Each row comes from the steps of one path. Every step used is in the known rows, and no mark comes twice. Write the path behind each row, first mark first.
In the rows, 128 means zero.
Known rows
mukim/tafesog/lakim/kubad: [104 126 134 145 151 148 147  98 114  95  96 122 118  67 112  98 154 152
 166 130 138 136 151 106 127]
lakim/tafesog/mopo: [105 139 130  95 150  92 156 133 113  84 149 121  82  68 145  75  88 171
 129 115 172 133 138 112 106]
tisupef/mukim: [108 139  90 121 144 130 119 117 170  84 124 103  89 129 108 117 126 174
 166 119 171 109 111 104 118]
mopo/tafesog/lakim: [110 149 114 145 143 120 133  75 138  82 149 131 118 128 124  92 121 169
 165 109 153 109  77  86 105]
mukim/tisupef/mopo/tafesog: [116 142  54 124 146  98 135 135 134 100 201 157 139  71 106 127  87 150
 174 133 130 102  83 128  87]
mopo/tafesog/mukim: [ 93 142  84 138 159  92 137  69 131  82 195 159 128 115 150  90 124 191
 147 102 209  70  89  99 124]
tafesog/lakim: [130 143 135 122 154 163 140  96 144 103 129  62  94 125 132  92 121 152
 169 120 144 119 101  76 104]
lakim/tafesog: [122 133 133 110 142  86 126 116 119  51 155 143  90 109 128 109 102 168
 130 122 199 119 132 106 134]
mopo/bobo/pomu: [171 128 136 100 147 155 179 133 135  90 142 108  83 162 144 122 100 163
 137  83 158 134  57  70 127]
pomu/tisupef/mukim: [110 137  94 137 120 122 132 107 164 126 140  99 105 142 125 138 107 161
 140 125 201 108  81 140 114]
bobo/mopo/tisupef/mukim: [103 127  58 116 142 153 133 118 199 147 158  82 104 120 148 158 102 132
 166 117 139  88 101 110 108]
tisupef/mopo: [134 116 110 116 153 131 138 140 141  70 148 101  92  84  92 105 113 141
 146 141 129 115 102 104  74]
lakim/kubad: [123 120 121 154 140 125 161 110 132  61 147  96 115 104 114 101 114 164
 163 133 183 117 122 109 128]
bobo/pomu/tisupef/mukim/tafesog/lakim: [112 112 103 133 135 165 140 113 164 177  66 128 104 124 110 158 147 149
 129  87 120 150 114 137 124]
pomu/tisupef/mopo/tafesog/lakim/kubad: [ 96  85 127 200 103 108 168  66 126 121 164 157 158 102 105 104 127 155
 132 163 145 126  78 152  77]
mukim/tisupef/mopo/tafesog/lakim: [109 139  79 128 148 132 139 100 138 134 177 138 140  86 116 118 111 150
 182 139 103 117  92 116  79]
bobo/pomu/tisupef/mopo/tafesog/mukim: [115  77  86 154 131 109 171  93 144 145 187 173 131 114 133 134 110 165
  96  98 159  99  61 144  87]
mukim/tafesog/lakim: [122 155 126 105 166 150 125 115 123  98 102 107  97  77 116  99 145 142
 162 111 131 131 126  88 116]
mukim/tisupef/mopo: [137 136  76 100 160 137 145 156 140 119 177  92 116  71 108 132  89 134
 174 145 123 108 108 121  86]
tisupef/mopo/bobo: [150 123 143  99 146 133 159 129 121  77 165 123  84 117 118 100 112 154
 141 149 147 128  70  93  82]
mopo/tisupef/mukim: [111 129  84  93 141 143  95 108 192 112 163  87 113 151 127 145 116 154
 178 128 178  94  82 118 116]
mukim/tisupef/mopo/bobo/pomu: [168 116  99  84 153 164 181 162 138 144 170 117 107 120 132 150  87 140
 151 111 105 141  72 101  99]
mukim/tafesog/mopo/tisupef: [110 154  95  62 160 133 136 155 135 116 158  94 108  45 139 109  93 126
 158 109 144 110  94 120  95]
pomu/bobo/mopo/tafesog/mukim: [104 118  81 180 131 107 223  66 159 159 194 168 129  96 183  88 127 177
 120 104 198  76 114 105 110]
bobo/pomu/tisupef: [156 116 115 136 124 142 175 135 150 125 142  82 103 140 124 148  80 136
 117  83 171 123  65 119 120]

Which path is each row?
[ 83 115 100  73 133 103 108 117 167 125 168 127  99 106 155 115 101 169
 146 129 173 120 121 139 104]	lakim/tafesog/mopo/tisupef/mukim
[ 78 158  73  97 159 123 141 149 139 112  96 132  77  43 108  99 133 167
 158 102 133 132 142 124  98]	tisupef/mukim/tafesog/mopo
[148 122 113 156 129 147 226 125 167 140 151  97  94  88 150 102 102 142
 130 119 165 114 121  99 110]	pomu/bobo/mopo
[ 94 111  86 169 136 124 158  88 133 132 175 151 162  78 113 108 120 156
 188 156 113 124 114 134  86]	mukim/tisupef/mopo/tafesog/lakim/kubad
[ 98 150  75 105 158 119 104 134 148  83  98 150  92  84  91 129 146 165
 161 112 158 122 136 117 128]	tisupef/mukim/tafesog
[103 139  76  76 154 132  80 125 174 108 137 132 117 103 111 155 133 143
 170 118 165 104 108 126 125]	mopo/tisupef/mukim/tafesog
[149 113 111 126 122 154 201 118 191 163 191  79 117 109 167 129  94 121
 140 125 171  94  91 109 103]	pomu/bobo/mopo/tisupef
[ 88 159  19 143 165 111 187  94 134 174 210 144 142  75 191 125  85 164
 163  95 164  60 111 111 131]	bobo/mopo/tafesog/mukim/tisupef
[138 110 119 133 124 121 155 134 136 111 162  97 107  95 102 126  95 131
 121 148 157 114  74 141  75]	pomu/tisupef/mopo
[132 108  92 140 117 145 153 127 180 145 117 101  99 159 118 161 103 159
 124  88 170 127  79 134 123]	bobo/pomu/tisupef/mukim
[151 104  93  81 170 166 188 127 138 180 187 128 118 121 176 136 108 163
 142 107 130 110  93 106 107]	tafesog/mukim/tisupef/mopo/bobo/pomu
[174 123 139 114 118 144 196 124 128 130 157 104  98 173 156 142  76 150
 110  93 187 127  29 104 128]	mopo/bobo/pomu/tisupef
[131 132  98  81 172 147 168 108 121 164 211 130 122 103 183 108 115 166
 162 147 166  92  95 112 102]	tafesog/mukim/tisupef/mopo/bobo
[118 116 144 159 141 158 159  80 137  99 122  75 116 115 128  89 134 161
 172 138 155 126 129  94 116]	tafesog/lakim/kubad
[ 88 135  48  98 153 143 119 136 178 144 129 129 106  75 129 167 123 123
 158 111 131  97 124 121 118]	bobo/mopo/tisupef/mukim/tafesog
[114 123  65  96 179 140 149 121 141 156 195 102 124  75 153 120 112 151
 168 141 148  84 127 121  97]	tafesog/mukim/tisupef/mopo
[ 97 144  82 124 129 111 125 127 141 120 113 149 107  91 105 145 129 149
 132 119 188 117 107 153 128]	pomu/tisupef/mukim/tafesog
[ 83 150  76 113 133 115 154 140 134 153 106 126  97  53 126 117 113 157
 129 115 162 132 110 160  98]	pomu/tisupef/mukim/tafesog/mopo
[170  94 137  99 145 155 176 147 139  95 143 122  81 134 114 125 110 150
 126 110 112 149  65  88  86]	tisupef/mopo/bobo/pomu
[104 144  87  92 169  97 136  97 118 139 199 145 125  94 188 117 100 177
 149 120 214  82 158 125 154]	lakim/tafesog/mukim/tisupef
[112 135  97  81 154 149 176 153 135 140  89 151  71  90 136 117 128 174
 134  71 118 164 105 104 112]	tisupef/mukim/tafesog/mopo/bobo/pomu
[ 77 115 111 171 121 137 142  78 138 155  88 142 134 100 116 129 159 158
 147 143 163 137 140 157 129]	pomu/tisupef/mukim/tafesog/lakim/kubad
[126 122 111 115 115 150 205 128 153 183 126 103  86 153 165 124  91 175
 115  88 159 149  50 131 100]	tafesog/mopo/bobo/pomu/tisupef/mukim
[155  84 118 135 124 144 176 153 153 130 144  98 100 112  97 154  92 126
 104 113 128 132  71 130  81]	bobo/pomu/tisupef/mopo
[131 138  80 106 149 155 155 130 167 131 184  62 109 104 154 141  78 114
 157 114 143  85  84  96 107]	bobo/mopo/tisupef
[ 85 140  57 160 157 105 176  80 137 121 188 155 120  88 171 103 106 168
 134  93 171  69 106  90 118]	bobo/mopo/tafesog/mukim
[129 125 107 110 125 134 159 130 136 147 104 171  95 145 131 166 123 160
 107  90 170 147  73 134 140]	mopo/bobo/pomu/tisupef/mukim/tafesog
[ 95 133 100  83 155 163  80  97 177 143 113 113 120 115 126 142 159 141
 184 124 133 120 115 116 116]	mopo/tisupef/mukim/tafesog/lakim
[117 119  79 125 130 135 140 143 158 137  91 148  98 110 100 170 121 149
 119  84 154 138 103 148 132]	bobo/pomu/tisupef/mukim/tafesog
[108 151  65 160 139 103 173 113 139  81 167 145 106  82 126 115  86 149
 140  97 147  92  85  93 110]	bobo/mopo/tafesog
[119 159  66  99 175 136 151 103 138 153 193  82 126  99 179 116  99 165
 175 112 190  70 124 109 138]	tafesog/mukim/tisupef
[125 102  85 129 115 158 178 108 223 183 166  99 118 132 157 140 121 141
 149 130 168  98 106 127 102]	pomu/bobo/mopo/tisupef/mukim
[153 133 133  89 149 160 213 148 128 119 141  90  70 124 162  90  83 164
 135  77 133 148  61  76 101]	tafesog/mopo/bobo/pomu
